In the rows, 128 means zero.
Known rows, with every step that occurs:
lisup/pedus/nade/vevu: [123 145  77 122 182 154 118 159 151 159  81 137 113  96 171 135 135 149
  96 183 105 120  98 126  98 126 127 146  91 127 104 162]
lize/lepug: [ 79 147 108 126 131 139 133 134 150 162  93 106 153 107 106 136 139 113
 168  94 132 112  89 114 116 120 135 142 144 171 137 159]
bivul/lisup/lize: [145 116 103  89 146 111 141 139 138 121  93 121 138 111 134 152 157 101
 123 128  95 129  97  93  78 169 135 144 145 189 137 145]
bivul/lisup/pedus/lepug: [140 122 150  81 174  99 131 163 145 152  70 162 120  60 171 149 152 115
 119 118 106 101 104 128  93 122 139 137 124 162 138 154]
nade/vevu/kerig: [143 112  93 159 127 140 145 158 165 146  93 108 110  93 130 111 123 124
 144 143  87 135  96 138  98 134 132 139 126 154 103 148]
bivul/lisup: [124 113 121  82 142 115 128 144 140 126  90 144 111 108 122 148 163 108
 118 112 116 118 112 111 103 149 132 134 124 163 157 152]
pedus/lisup/vevu/bazip/lize: [140 122  68 139 172 144 133 149 136 122  55  91 168  93  55 129 158 134
 132  76  58 101 124  93 137 126 161 110 115 189 106 158]
bivul/lisup/pedus/nade/vevu/lepug: [104 111 108  80 214 119 116 151 150 161  82 180 104  59 149 158 132 116
 106 130 111 134 108  84  68 138 127 173  84 151 125 179]
lize/nade/vevu/lepug: [ 89 124  92 154 138 144 126 151 147 158  79 140 133  73 123 166 118 133
 192 121 113 121  90 103 101 138 147 149 133 130 151 157]
pedus/lepug: [131 143 126 119 134 140 151 156 122 135  84 135 138  99 135 129 132 126
 162 140 113 123 114 160 121 110 122 146 130 153 115 146]
pedus/kerig: [117 129 101 137 116 150 147 150 166  98 112 104 138 107 150 145 135 113
 132 136 102 111 116 162 121 127 109 165 122 147 146 149]
bazip/lize: [113 135  93 149 129 134 148 142 155 104  85 109 151  93 104 116 134 134
 159 126 111 108 121 117 121 127 151 119 124 156 155 127]
bazip/vevu: [105 121 108 142 130 125 123 128 121 121  89 156 159 125 119 132 144 155
 143 122 131 101  93 135 151 107 147 152 115 167 125 142]
lisup/vevu: [128 127  97 134 137 163 116 152 145 149  93 109 152 142 118 130 133 132
 147 140  95 121 109 120 131 140 114 132 143 184 113 151]
bazip/vevu/nade: [ 98 134  90 139 139 121 126 169 112 102 100 157 149 108 129 145 156 160
 152 141 120  90  68 104 152  83 137 145 136 170 107 156]
pedus/lisup/lize/nade/vevu/lepug: [ 85 110  86 148 175 131 132 150 142 169  75 119 128  70 128 185 155 116
 186 131  74 123  80  83  75 144 153 155 126 141 104 156]
lisup/lize: [135 142  93 133 121 140 145 142 139 137 103  97 160 118 128 141 137 126
 148 148 100 128 100 112  99 146 137 138 145 169 121 132]
vevu/lepug: [ 74 130 128 123 133 139 140 152 134 156 116 142 143  94 101 142 113 118
 182  92 135 126 117 107 114 117 130 144 131 161 145 150]
bazip/lize/kerig: [106 163  97 194 127 155 168 149 161 112  70 123 148  90 113 140 131 112
 165 119  85 108 124 119 145 135 157 121 128 173 157 119]
pedus/nade/vevu/kerig: [132 130  74 171 161 146 152 173 143 116  91 131 106  98 138 111 122 125
 108 182  75 140 100 140  92 132 126 168 101 155  73 163]
pedus/lisup/vevu/bazip/lize/kerig: [136 146  70 184 175 159 150 151 149 125  43 103 171  92  61 143 152 115
 143  72  34 102 124  92 160 135 171 120 114 203 110 152]
nade/vevu: [134 123  85 120 133 156 121 137 148 154  88 113 123 115 127 126 144 135
 144 151 112 125 105 135 112 143 127 135 126 135 127 152]
nade/vevu/lepug: [101 110 104 120 144 142 126 136 150 171 100 133 136  92 105 129 114 120
 179 118 125 137 114 108 102 132 129 160 117 138 138 165]
lisup/lize/nade/vevu: [151 136  64 165 136 143 127 151 146 137  63  97 149 105 150 167 145 136
 167 173  82 121  66 113  81 167 142 139 154 144 119 145]
vevu/bazip: [144 140  96 119 128 138 139 143 112 129  85 106 152  93  80 147 129 133
 127  93 107 111 105 122 140 130 148 118 130 159 147 157]
lize/nade: [ 90 147 103 158 124 139 133 162 126 132  76 121 133 103 139 167 143 142
 157 130 111  99  85 122 126 131 149 115 151 148 154 143]
bivul/lisup/pedus/nade/vevu/bazip: [181 122  71  78 203 119 113 154 133 136  48 142 112  63 133 163 148 132
  63 130  83 120  93 101 100 148 140 140  84 152 115 187]
pedus/nade/vevu/bazip/lize/lisup: [191 157  33 157 178 143 145 141 145  75  68 122 159  85  75 134 146 149
 100 143  70 152 115 112 110 171 161 161 109 137 129 171]
nade/vevu/bazip/lize: [177 126  56 139 141 138 136 134 149 109  56  93 160  74  67 122 132 147
 139 109  90 113 115 115 125 145 165 119 106 146 153 152]

Rows:
[175 148  55 188 142 154 157 130 162 113  33 105 157  68  78 138 130 122
 148 101  69 112 116 111 146 150 168 123 105 159 146 150] -> nade/vevu/bazip/lize/kerig
[148 105 110  92 158 129 115 148 145 134  81 135 132 134 119 143 154 114
 116 120  93 122 114 100 105 165 121 134 144 200 125 164] -> bivul/lisup/vevu
[105 128  94 120 149 140 145 143 134 150 105  94 133 108 119 149 176 117
 145 143  85 122 101 111  97 134 140 133 128 171  97 145] -> pedus/lisup/lize
[132 145  71 173 123 124 148 160 130  88  38  97 171  57  78 164 128 157
 155  89  82  85  94 102 138 129 187  98 136 153 180 140] -> vevu/bazip/lize/nade
[153 120  65 197 125 131 150 175 155 134  72  89 133  84 150 148 130 130
 165 165  52 129  50 113  65 164 156 142 155 167 101 141] -> lisup/lize/nade/vevu/kerig
[171 113  68 143 155 113 129 158 137  86  20 111 173  81  73 174 143 139
 128  68  53  88  92  67 122 163 177 114 147 200 162 163] -> bivul/lisup/vevu/bazip/lize/nade
[158 136  66 153 127 138 121 150 118 131  48 109 139  81 105 180 141 156
 140 113  86 111  71 121 122 148 168 124 132 136 145 154] -> lize/nade/vevu/bazip
[ 82 145  88 148 136 133 144 135 163 126  82  96 171  91  88 123 137 119
 183  91 129 101 101 106 117 112 156 130 140 170 161 141] -> bazip/lize/lepug
[145 139  74 138 127 130 152 147 134  98  65 100 177  79  67 130 131 141
 140  85  95 100 121 115 141 122 167 110 119 167 169 141] -> vevu/bazip/lize
[153 154  59 163 161 139 136 185 164  79 109 108 182 121 105 131 151 154
 159 147  66 136  98  74 120 152 139 126 194 182 118 158] -> bazip/lize/lisup/vevu/nade
[122 135  81 166 123 151 119 152 141 146  63 120 119 100 143 165 147 147
 163 155  96 113  78 132 106 148 144 131 135 125 140 151] -> lize/nade/vevu
[166 132  62 143 134 146 135 149 141 107  56  86 193 107  59 116 122 151
 142  88  78 106 121  98 149 141 151 117 134 198 136 149] -> lisup/vevu/bazip/lize
[196 139  58 151 171 125 118 152 191 134  71 102 171  56  99 138 143 161
 125  98  74 129 102  92 109 159 196 112 130 136 169 160] -> nade/vevu/bazip/lize/lisup/pedus
[164 169  31 192 168 153 164 144 134  92  32 121 146  69  84 136 126 118
 121 137  53 120 122 123 145 145 147 158  82 159 116 156] -> pedus/nade/vevu/bazip/lize/kerig
[129 131  57 174 164 136 132 166 129 113  31  90 171  80  64 168 161 146
 147  83  36  86  96  86 141 133 177  93 133 186 132 154] -> pedus/lisup/vevu/bazip/lize/nade
[126 143  82 130 148 149 119 181 127 126 104 109 148 129 125 135 137 144
 153 153  84 115  87  91 130 117 104 124 172 191  94 159] -> lisup/vevu/nade
[150 133  44 147 152 131 139 116 156 130  41  82 175  65  58 129 130 122
 162  73 102 112  94 104 123 137 169 130 124 161 146 168] -> nade/vevu/bazip/lize/lepug
[171 155  63 191 140 165 153 150 146 109  38  99 194  91  70 140 121 126
 152  85  59 109 127 102 164 151 156 121 135 212 137 146] -> lisup/vevu/bazip/lize/kerig
[ 89 117  79 175 142 127 135 152 160 124  64 130 150  58  99 156 120 143
 204 110 105 114 103  90 100 136 165 139 129 130 174 143] -> bazip/lize/nade/vevu/lepug
[117 127  60 144 174 140 125 133 145 136  42  80 189  86  39 130 156 117
 155  46  71  98 105  80 140 114 171 124 129 214 110 171] -> pedus/lisup/vevu/bazip/lize/lepug
[136 150  90 155 138 134 143 155 176  95 103 114 158 109 100 124 149 145
 156 128  96 141 121 105 113 161 170 120 154 148 166 134] -> bazip/lize/lisup
[140 149 107 140 138 139 122 173 211 114 127 110 149  96 176 162 154 127
 117 134  87 123 100 140 104 138 141 155 144 138 165 160] -> lize/lisup/pedus/kerig
[193 147  79 131 148 160 116 155 138 128  90 105 185 128  74 145 143 145
 122 102  74 149 106  97 132 169 149 134 167 188 130 174] -> lize/lisup/vevu/bazip
[147 138 110 137 150 124 161 138 150 124  76 128 135 100 142 164 157  80
 133 121  78 130 101  94  97 179 132 155 140 208 133 144] -> bivul/lisup/lize/kerig
